In the rows, zero is written as 128.
Known rows, with every step that occurs:
gofaz -> bidib -> kaga -> zeku: [111  91 144 106  98 143 134  91  78 135 162 208 155 133 147 119 147 101
 102 123 119 124 140 178  79 147 127 156 135 167 147 135 159 111 131 105
 118 112]
kaga -> bidib -> gofaz -> zeku: [127 101 134 146  61 157 121 102 111  76 159 179 178 123 129 127 151 163
  90 106 115  97 166 182 121 167 141 151 140 160 150 120 158 125 135 139
 120 128]
bopak -> susap: [ 94  93 138 177  95 155 145 113  62 129 161 171 166 104 132 119 124 133
 111 143 120 121 125 173  90 163 152 177 160 177 168 150 193  95 112  96
 120 125]
bidib -> gofaz -> nanenop: [ 91  92 104 158 118 177 117  92  94 136 136 150 169 132 115 139 139 120
 110 117 111 112 151 195 131 185 139 166 134 165 192 155 146 135 107 138
 124 133]
munok -> gofaz -> bidib -> kaga: [100  87 132 139 110 148 140  88  79 115 147 202 149 116 128 134 159 111
 119 156 109  99 152 171  90 162 128 155 116 158 145 149 139 114 124 116
 129 114]
nanenop -> gofaz -> bidib: [100 101 133 143  89 153 118  95  86 111 133 183 164 138 154 146 170 132
 112 113 140 109 154 171 117 191 128 150 136 157 170 136 164 122 119 126
 134 119]
bopak -> bidib: [ 93  99 130 142 111 153 144 107  74 121 155 177 176 107 126 135 128 122
 103 152 114 124 161 169  83 158 138 167 159 171 165 140 194 107 114 105
 117 116]
nuvi -> munok -> gofaz -> zeku: [100 111 102 135 103 115 157  87 111 102 178 202 177 104 125 118 134 147
 110 125 141 128 193 150  91 178 145 173 152 154 126 125 171  52 132 120
 154 128]
kurig -> nuvi -> susap: [122  93 131 142  96 153 107  90  76 133 168 164 200 102 133 116 151 100
  94 128 126 116 143 179  75 154 182 167 162 172 194 154 149  76 138 121
 151 144]
nuvi -> munok -> gofaz -> zeku -> kaga -> bidib: [126 113 109 138  83 135 148  93 123  65 173 185 168 108 134 145 149 173
 119 120 121 133 216 139  72 153 171 170 150 157  95 136 165  75 166 133
 154 143]
munok -> nuvi: [ 89  96 153 151 105 137 140  96  93 133 178 155 172 108 127 131 144 118
  92 145 114 125 158 167  87 176 169 169 163 155 164 145 162  94 118 110
 140  86]
kurig -> nuvi -> susap -> bopak: [143  88 148 131  89 146  96 121  72 138 178 147 211 130 128 124 130 102
  87 127 130 123 160 183  72 145 154 175 153 159 186 144 134  56 143 137
 163 147]
bidib -> gofaz -> munok: [ 96  90 114 148  96 162 138  83  84 113 163 168 168 125 137 145 128 119
  94  90 132 108 149 195 113 202 144 159 151 139 156 140 151 127 117 142
 135 113]
zeku -> kaga -> bidib: [115  94 144 142  74 159 130 109  95  86 154 161 174 131 144 150 141 144
 100 130  97 119 166 171  76 141 184 152 146 163 148 149 174 118 146 131
 125 126]
munok -> gofaz: [ 96  93 119 161 104 138 152  79  91 113 154 186 171 123 124 131 154 140
 100 157 117 109 165 179  85 173 148 161 126 152 159 146 165  94 110 128
 133 126]
zeku -> kaga -> bidib -> gofaz -> nanenop: [119  94 103 159  98 190 116 100 108  94 136 132 161 136 126 164 153 139
 119 113  90 117 167 183 109 162 167 163 131 168 155 162 140 155 141 150
 116 145]
bopak -> susap -> nuvi -> munok: [ 96  82 121 167 118 114 157 107  55 158 195 167 165  76 140 134  95 123
 126 130 124 137 125 142 123 166 152 190 183 184 147 128 173  73 132  80
 140 111]
nanenop -> gofaz -> zeku: [ 96 112 111 142  73 151 123  70 118  99 154 178 194 144 129 114 140 161
 117 106 143 120 178 171 115 184 133 155 153 153 162 122 186  98 127 116
 139 117]
munok -> nuvi -> kurig: [107  96 151 144 109 129 134  93  78 116 182 152 170 100 117 120 143 125
 101 154 165 147 153 160  83 163 165 168 162 143 172 164 165  61 123 124
 133 108]
zeku -> kaga -> bidib -> gofaz -> munok -> nuvi: [128  91 138 161  85 167 148  86 113  81 175 128 149 117 138 172 155 127
 106 102 113 119 178 165  82 185 193 167 165 137 117 151 133 140 153 142
 145 101]
kurig -> nuvi -> munok -> gofaz -> zeku: [ 95 106  84 127 112 112 135  77 112  97 177 203 193  98 122 119 153 128
 127 117 150 122 200 143  80 166 152 159 167 166 127 130 146  61 143 130
 170 137]
nanenop -> gofaz -> bidib -> kaga: [100  98 130 138  95 163 111  76  83 113 132 185 168 139 142 135 156 119
 118 129 125 116 144 164 115 172 124 142 133 162 157 137 151 122 123 110
 131 117]
zeku -> kaga -> bidib -> gofaz: [127  86 116 159  81 174 127 100 102  80 141 150 164 129 147 162 154 148
  95 127  87 103 166 173 100 157 178 154 137 161 146 153 156 130 144 143
 116 128]
susap -> bitod: [ 93  86 135 141 114 141 134 115  80 121 167 183 158 141 143 124 106 109
  74 130  90 117 149 156 116 175 123 167 146 171 175 148 171  83 111 120
 155 109]
bopak -> susap -> nuvi: [ 87  81 126 178  94 134 153 105  67 155 179 160 164  97 130 127 109 122
 133 140 111 117 118 167 118 168 147 184 170 183 166 134 182 108 126  86
 128 105]
susap -> nuvi: [ 88  87 125 147 101 120 143  91  85 153 185 169 181 115 139 138 119 115
 115 127 108 117 139 179 120 168 148 166 153 167 180 124 169 111 131 109
 137  95]
gofaz -> bidib -> kaga: [ 90  87 150 127 102 151 124 109  74 129 158 197 154 118 146 131 134  96
 105 132 106 108 133 177  95 155 136 146 137 174 162 142 152 115 126 112
 125 106]
susap -> bopak -> bidib -> gofaz -> nanenop: [119  87 111 139 128 175 121 120  84 139 137 131 175 140 102 153 119 117
 118 129 104 131 174 186 118 170  92 183 138 164 170 144 139 130 108 139
 114 135]
munok -> nuvi -> susap: [128 101 165 157  98 149 129  94  88 143 187 140 170  90 121 125 141 113
  77 149 125 128 156 175  68 177 187 194 165 152 181 162 150  62 129 103
 144 110]
munok -> nuvi -> susap -> bopak -> bidib: [153  96 168 138 113 150 136 125  73 142 186 127 180  94 112 138 123 112
  88 161 120 142 177 163  59 160 141 212 173 153 163 151 145  54 133 107
 139 117]
nuvi -> kurig: [102  96 138 137  98 134 129 102  63 113 168 175 180 120 126 121 133 137
  99 143 165 138 147 179  91 151 149 154 140 149 179 158 184  68 123 134
 134 121]
nanenop -> gofaz -> munok -> nuvi -> susap: [129 105 147 165  88 162 133  55  95 130 180 127 172 109 128 137 152 121
  99 101 163 136 167 166  82 208 170 188 177 127 161 151 143  85 133 111
 157 117]

Rows:
[ 98  94  97 149 133 120 135  80  84 112 167 190 190  99 135 131 155 122
 114 138 138 129 182 147  87 169 165 160 152 160 140 145 144  67 130 134
 167 145] => kurig -> nuvi -> munok -> gofaz
[103 104  74 134  85 172 136  86 135  92 151 155 160 134 134 141 130 138
 127 113 112 107 180 174 101 174 160 161 163 159 148 155 173 108 142 124
 133 102] => bidib -> gofaz -> zeku -> kaga
[122  95 124 125  96 148 120  65  89 125 139 198 163 150 150 122 167 126
 112 115 133 132 153 165  99 166 121 149 128 157 150 131 152 118 128 101
 126 129] => nanenop -> gofaz -> bidib -> kaga -> zeku
[126  77 123 142 114 151 104 106  76 126 175 164 177 122 136 118 126  81
  82 126 103 117 146 156  91 165 147 177 160 182 194 164 139  63 132 121
 172 144] => kurig -> nuvi -> susap -> bitod
[ 87  99 106 152 142 139 142  92  91 135 159 176 167 110 115 135 140 134
 114 132 131 140 181 164 101 183 144 181 137 157 151 150 147  86 113 131
 146 146] => nuvi -> munok -> gofaz -> nanenop
[ 88  94 120 128 125 125 116 100  72 125 176 186 200 103 148 132 135 107
 104 113 135 135 158 151  96 159 168 156 171 173 152 137 155  69 132 129
 163 136] => kurig -> nuvi -> munok
[137  86 159 156  90 147 135  89  77  83 184 142 163 102 123 145 161 139
  89 105 169 130 157 172  98 175 156 160 156 125 137 151 126 110 138 157
 135 123] => kaga -> bidib -> gofaz -> munok -> nuvi -> kurig
[ 94  85 100 154 125 101 162  79  88 148 184 181 170  94 132 142 128 131
 116 140 125 131 168 153 118 181 149 175 152 158 143 126 146  74 134 111
 158 116] => susap -> nuvi -> munok -> gofaz
[ 96  91 131 158 108 156 147  77  94 128 177 148 158 113 130 148 141 105
  97 102 129 117 159 178 103 209 162 169 166 134 149 148 140 118 119 131
 144  93] => bidib -> gofaz -> munok -> nuvi
[151  79 137 122 113 162 102 107  60 135 171 150 212 113 110 125 110  82
 117 151 110 137 167 164  56 116 134 182 156 174 160 148 133  71 148 108
 140 145] => kurig -> nuvi -> susap -> bopak -> bidib -> kaga
[124  89 123 149  74 176 138  92 100  74 156 149 153 133 148 165 142 138
 106  87 113 110 168 180  93 175 176 154 150 144 129 145 150 150 152 149
 133 123] => zeku -> kaga -> bidib -> gofaz -> munok
[ 84  98 109 161 121 152 141  83 100 129 146 171 167 127 105 131 153 126
 119 139 117 119 172 194  96 174 140 168 122 157 174 152 151 121 108 133
 132 138] => munok -> gofaz -> nanenop
[101 102 128 133 120 119 149 109  77 111 159 206 147  99 149 146 161 128
  99 134 134 118 168 156  95 187 138 166 135 152 130 142 146  78 124 128
 153 130] => nuvi -> munok -> gofaz -> bidib
[116  93 131 150 111 142 147  77  84 108 182 142 156 104 119 135 145 116
 105 112 177 125 156 171  97 193 149 169 172 120 150 162 137  89 127 142
 140 102] => bidib -> gofaz -> munok -> nuvi -> kurig
[168  83 143 153 118 164 130 112  83 135 169 114 172  94 109 140 139 117
  89 161 113 131 179 160  82 176 135 207 162 149 163 156 121  73 132 116
 130 120] => munok -> nuvi -> susap -> bopak -> bidib -> gofaz
[134  99  82 122  94 171 135 113 121  91 151 140 172 142 119 149 115 138
 135 128 105 123 202 161  88 158 118 179 164 158 128 137 171 101 149 127
 129 103] => susap -> bopak -> bidib -> gofaz -> zeku -> kaga
[ 88  93  85 153 145 132 121  79  90 132 157 176 189 103 113 137 158 111
 133 122 137 137 183 157  97 172 157 168 147 169 150 152 128  89 128 143
 165 160] => kurig -> nuvi -> munok -> gofaz -> nanenop
[ 98  97 115 153 125 119 154  87  82 119 171 191 172 100 136 133 139 145
  95 146 132 131 171 157  91 176 159 167 144 153 135 141 162  60 120 126
 148 134] => nuvi -> munok -> gofaz
[ 98  89 112 136 123 105 152  99  79 147 181 198 140  84 153 151 151 115
 125 127 130 116 159 153 124 188 131 174 149 160 141 126 133  90 138 118
 157 113] => susap -> nuvi -> munok -> gofaz -> bidib
[ 90 101 127 150  90 157 133  67  87 112 161 170 186 149 143 140 136 140
 104  84 158 125 162 177 112 197 140 156 152 137 157 125 173 117 120 125
 145 117] => nanenop -> gofaz -> munok
[101  94 123 133 132 128 144  95  72 117 162 207 144  99 136 135 149 114
 113 148 123 127 159 149  96 167 139 160 132 159 124 149 134  79 131 115
 146 125] => nuvi -> munok -> gofaz -> bidib -> kaga
[ 99  82 109 132 132 110 153  83  74 153 181 201 142  91 139 146 137 104
 135 142 113 119 153 145 123 166 131 166 142 163 123 129 119  95 143 101
 155 109] => susap -> nuvi -> munok -> gofaz -> bidib -> kaga
[126  87 145 158  85 158 122 102  85  91 147 169 175 119 138 142 155 154
  75 129 103  98 150 182 121 165 155 153 128 158 164 133 148 130 126 141
 117 136] => kaga -> bidib -> gofaz
[127 108 115 146  61 149 146  87 135  60 157 179 168 129 127 141 166 170
 127 130 115 108 204 162  68 148 167 159 135 155 118 139 169 111 157 133
 137 129] => munok -> gofaz -> zeku -> kaga -> bidib
[149 101 164 148  81 156 127  86  91 133 189 117 188 136 124 136 135 122
  92 102 164 143 177 171  81 194 145 194 165 116 158 135 125  71 142 130
 169 123] => nanenop -> gofaz -> munok -> nuvi -> susap -> bopak
[106  78  99 185 124 107 174  92  65 149 190 176 150  70 129 131 122 136
 138 153 128 135 146 138 113 178 146 198 168 176 131 136 159  71 133  92
 146 128] => bopak -> susap -> nuvi -> munok -> gofaz
[ 99  95 107 129 127 118 130 100  78 113 161 209 166  91 149 144 175 101
 121 128 141 109 173 143  90 175 148 155 151 166 138 141 125  85 133 137
 167 140] => kurig -> nuvi -> munok -> gofaz -> bidib
[127  87 137 142 117 156 151 110  85 121 178 130 168 117 114 156 118 103
 103 115 129 133 185 169  88 192 116 186 174 134 128 137 133 114 124 129
 138 102] => susap -> bopak -> bidib -> gofaz -> munok -> nuvi
[109  85 114 170 119 108 171 109  59 150 177 190 129  64 144 145 146 117
 142 141 134 122 136 138 119 182 127 191 162 173 133 134 142  91 138  95
 146 127] => bopak -> susap -> nuvi -> munok -> gofaz -> bidib
